Each row was made from one small tree. The marks that hang from a mark follow it in brackets, in alphabetical order. Every link used is in the known rows. Write each row's tree.
Known rows:
ralu(tubik): [-10, 1, -42, -34, -24, 8, 16, 14, -24, 6, 30, -12, 20, 8, -35, -60, 50, -38, 43, 9, 18, -21]
vufuvut(zudu(gozosu sataz(sutol tubik(ralu)))): [3, -21, 31, 20, -12, -20, -7, -14, -22, 19, 3, 23, -19, -6, -10, -13, -7, 11, -37, -33, -15, -15]
sutol(sataz(tubik(ralu))): [1, 19, -13, -17, -14, 3, 25, 4, -28, 15, 15, 2, 27, 21, -18, 25, -27, 11, 51, 36, 11, -14]
dumev(zudu(gozosu sataz)): [-14, 8, -8, 52, -10, -19, -25, 5, 43, -52, 2, 5, 0, -3, -27, 41, 36, 9, -33, -28, 17, -10]
sugil(sutol(kepivul sataz)): [33, 11, -17, -52, 28, 6, 22, 14, 31, -15, 29, -15, 11, -18, 16, 16, -47, -16, 26, 32, 38, 28]
sugil(sutol): [4, -8, -61, -41, 14, -19, 27, 46, 16, -9, 76, 3, 8, -35, -4, -16, -5, -28, -1, -11, 3, 10]
kotela(kepivul): [-15, -12, -55, -37, -3, 1, 43, 69, 1, -18, 30, -15, 21, 39, -9, -19, 47, -54, 21, 4, 39, 11]
sugil(sutol(kepivul sataz(tubik(ralu)))): [27, 16, -5, -48, 23, -7, 22, 1, 18, 0, 37, -2, 13, -24, 20, 24, -43, -9, 22, 49, 20, 14]
zudu(gozosu sataz(sutol tubik) vufuvut): [-31, -26, 69, 33, -2, 4, -42, -40, 8, -27, -48, -28, -34, -7, -11, 10, 63, 14, -56, -38, -34, 19]
vufuvut(zudu(gozosu sataz(sutol tubik))): [8, -25, 29, 13, -14, -24, -12, -7, -19, 11, -15, 17, -25, -9, -25, -22, -2, 13, -41, -32, -8, -10]
vufuvut(zudu(gozosu sataz(sutol))): [9, -28, 19, 15, -6, -8, -9, -2, -10, 6, -5, 10, -21, 0, -14, -20, -10, 4, -31, -50, 4, -1]
zudu(sataz(sutol) vufuvut): [-29, -30, 57, 24, 6, 33, -1, -6, -21, -39, -21, -19, -3, -9, 32, -19, 18, 16, -2, -60, -5, 25]
sutol(kepivul sataz sugil): [51, 54, -39, -3, 21, 33, 5, 1, 31, 24, -32, -2, 19, 36, 16, 25, -67, 3, 68, 56, 40, 13]
sutol(kepivul): [4, -5, -28, -52, 7, 20, 9, 21, 15, -32, -3, -12, 10, 26, 25, -6, -2, -52, 16, 21, 34, 6]
tubik(ralu): [-22, 0, -55, -10, -4, 8, 32, 24, -18, 11, 87, 15, 32, 26, 31, 7, -1, -37, 24, -16, -10, -24]
sutol(kepivul sataz(tubik(ralu))): [19, 25, 19, -40, 3, 21, 13, -19, -3, -2, -22, -9, 22, 31, 21, 39, -43, -6, 49, 72, 35, -1]
vufuvut(zudu): [9, -33, -33, -14, -7, -12, 50, 37, -25, 5, 30, 25, 12, 6, -5, -48, -33, -21, 11, -20, 9, -30]
zudu(gozosu sataz(tubik(ralu)) vufuvut): [-28, -11, 57, 42, 0, -5, -17, -42, 13, -23, -24, -8, -16, 19, -3, 37, 62, -5, -44, -13, -48, -4]
zudu(vufuvut): [-28, -37, -20, -6, 8, 22, 44, 24, 1, -34, 15, -16, 20, 15, 16, -28, 17, -32, 16, -21, -11, -10]
vufuvut(zudu(gozosu)): [10, -32, -34, -5, -5, -16, 24, 20, 4, 7, 22, 13, -5, 18, -26, -27, -11, -29, -18, -24, -1, -27]

Which tree is each row?
[47, 57, -25, -7, 10, 11, 1, -6, 19, 32, -47, 7, 14, 21, 0, 24, -55, 15, 55, 81, 24, 0] : sutol(kepivul sataz(tubik) sugil)
[-22, -9, 51, 41, 0, 8, -9, -14, -23, -8, -36, 2, -9, -23, 17, -20, 21, 37, -9, -29, -32, 10] : zudu(sataz(sutol(sugil) tubik) vufuvut)
[-37, -14, -18, -20, -20, -10, -6, 8, -46, 28, 51, 8, 6, -27, 14, -23, 12, 6, -8, -15, -20, -14] : sataz(sutol tubik(ralu))
[-3, 9, -27, -21, -5, -6, -26, 8, -10, 30, -12, 6, -9, -30, 11, -33, -2, 10, -7, 17, -3, 2] : sataz(sutol(kepivul sugil) tubik)
[-9, -9, 51, 47, 22, 32, -47, -43, 41, -20, -52, -29, -30, 12, 23, 17, 33, 5, -39, -43, -17, 34] : zudu(gozosu sataz(sutol(kepivul sugil)) vufuvut)
[15, 14, -28, -31, 11, -20, 30, 20, 2, 11, 62, 5, 16, -32, -7, 14, -33, 3, 22, 23, 3, 4] : sugil(sutol(sataz(tubik(ralu))))
[18, 9, -30, -40, 9, -22, 26, 25, 5, 2, 45, -1, 10, -36, -23, 5, -28, 5, 21, 24, 11, 11] : sugil(sutol(sataz(tubik)))
[24, 20, 14, -50, 0, 18, 8, -8, 1, -15, -49, -18, 13, 26, 0, 24, -35, -5, 44, 73, 45, 6] : sutol(kepivul sataz(tubik))
[-31, -3, 34, 74, -3, -20, -7, -23, 39, -52, -4, 7, 5, -9, -1, 42, 43, 18, -38, -14, -17, -25] : dumev(zudu(gozosu sataz(tubik(ralu)) vufuvut))
[-9, 17, -23, -5, -2, -2, -17, -6, -16, 48, 25, 17, 3, -21, 42, -13, -13, 9, -3, 17, -17, -9] : sataz(sutol(kepivul sugil) tubik(ralu))
[16, -25, 30, 7, -2, -2, -12, -9, -3, 1, -17, 7, -23, 5, -1, -17, -15, -3, -32, -38, 11, 3] : vufuvut(zudu(gozosu sataz(sutol(kepivul))))
[-24, -23, 85, 22, 7, 11, -47, -51, 21, -34, -66, -32, -36, -1, 8, 15, 56, 6, -58, -22, -21, 25] : zudu(gozosu sataz(sutol(kepivul) tubik) vufuvut)
[-36, -22, 73, 43, 0, 6, -36, -49, 4, -14, -22, -20, -25, -1, 9, 23, 55, 13, -52, -39, -43, 11] : zudu(gozosu sataz(sutol tubik(ralu)) vufuvut)
[42, 62, -22, 4, 13, 15, 7, -16, 13, 44, -22, 15, 22, 27, 22, 38, -62, 13, 59, 80, 15, -7] : sutol(kepivul sataz(tubik(ralu)) sugil)
[16, -20, 9, 15, -8, -16, 5, 3, -4, -1, -5, 18, -15, 15, -24, -11, -6, -8, -25, -31, 1, -12] : vufuvut(zudu(gozosu sataz))
[-7, 17, 10, 16, -17, -11, -32, 8, -34, 12, -17, 16, -13, -24, -14, -12, 17, 36, -9, -22, -9, 12] : zudu(sataz(sutol(sugil) tubik))
[29, 52, -56, 15, -6, -6, 11, 17, -6, 49, -9, 18, 18, 12, -39, 13, -39, 33, 57, 46, 1, -12] : sutol(sataz(tubik) sugil)
[-14, 6, -49, -6, -17, -18, -19, 24, -28, 41, 16, 13, -6, -36, -19, -41, 8, 23, -7, -7, -20, -7] : sataz(sutol(sugil) tubik)
[-20, -8, 49, 53, 3, 0, -46, -38, 17, -5, -47, -15, -34, -10, -11, 9, 54, 24, -51, -33, -44, 16] : zudu(gozosu sataz(sutol(sugil) tubik) vufuvut)
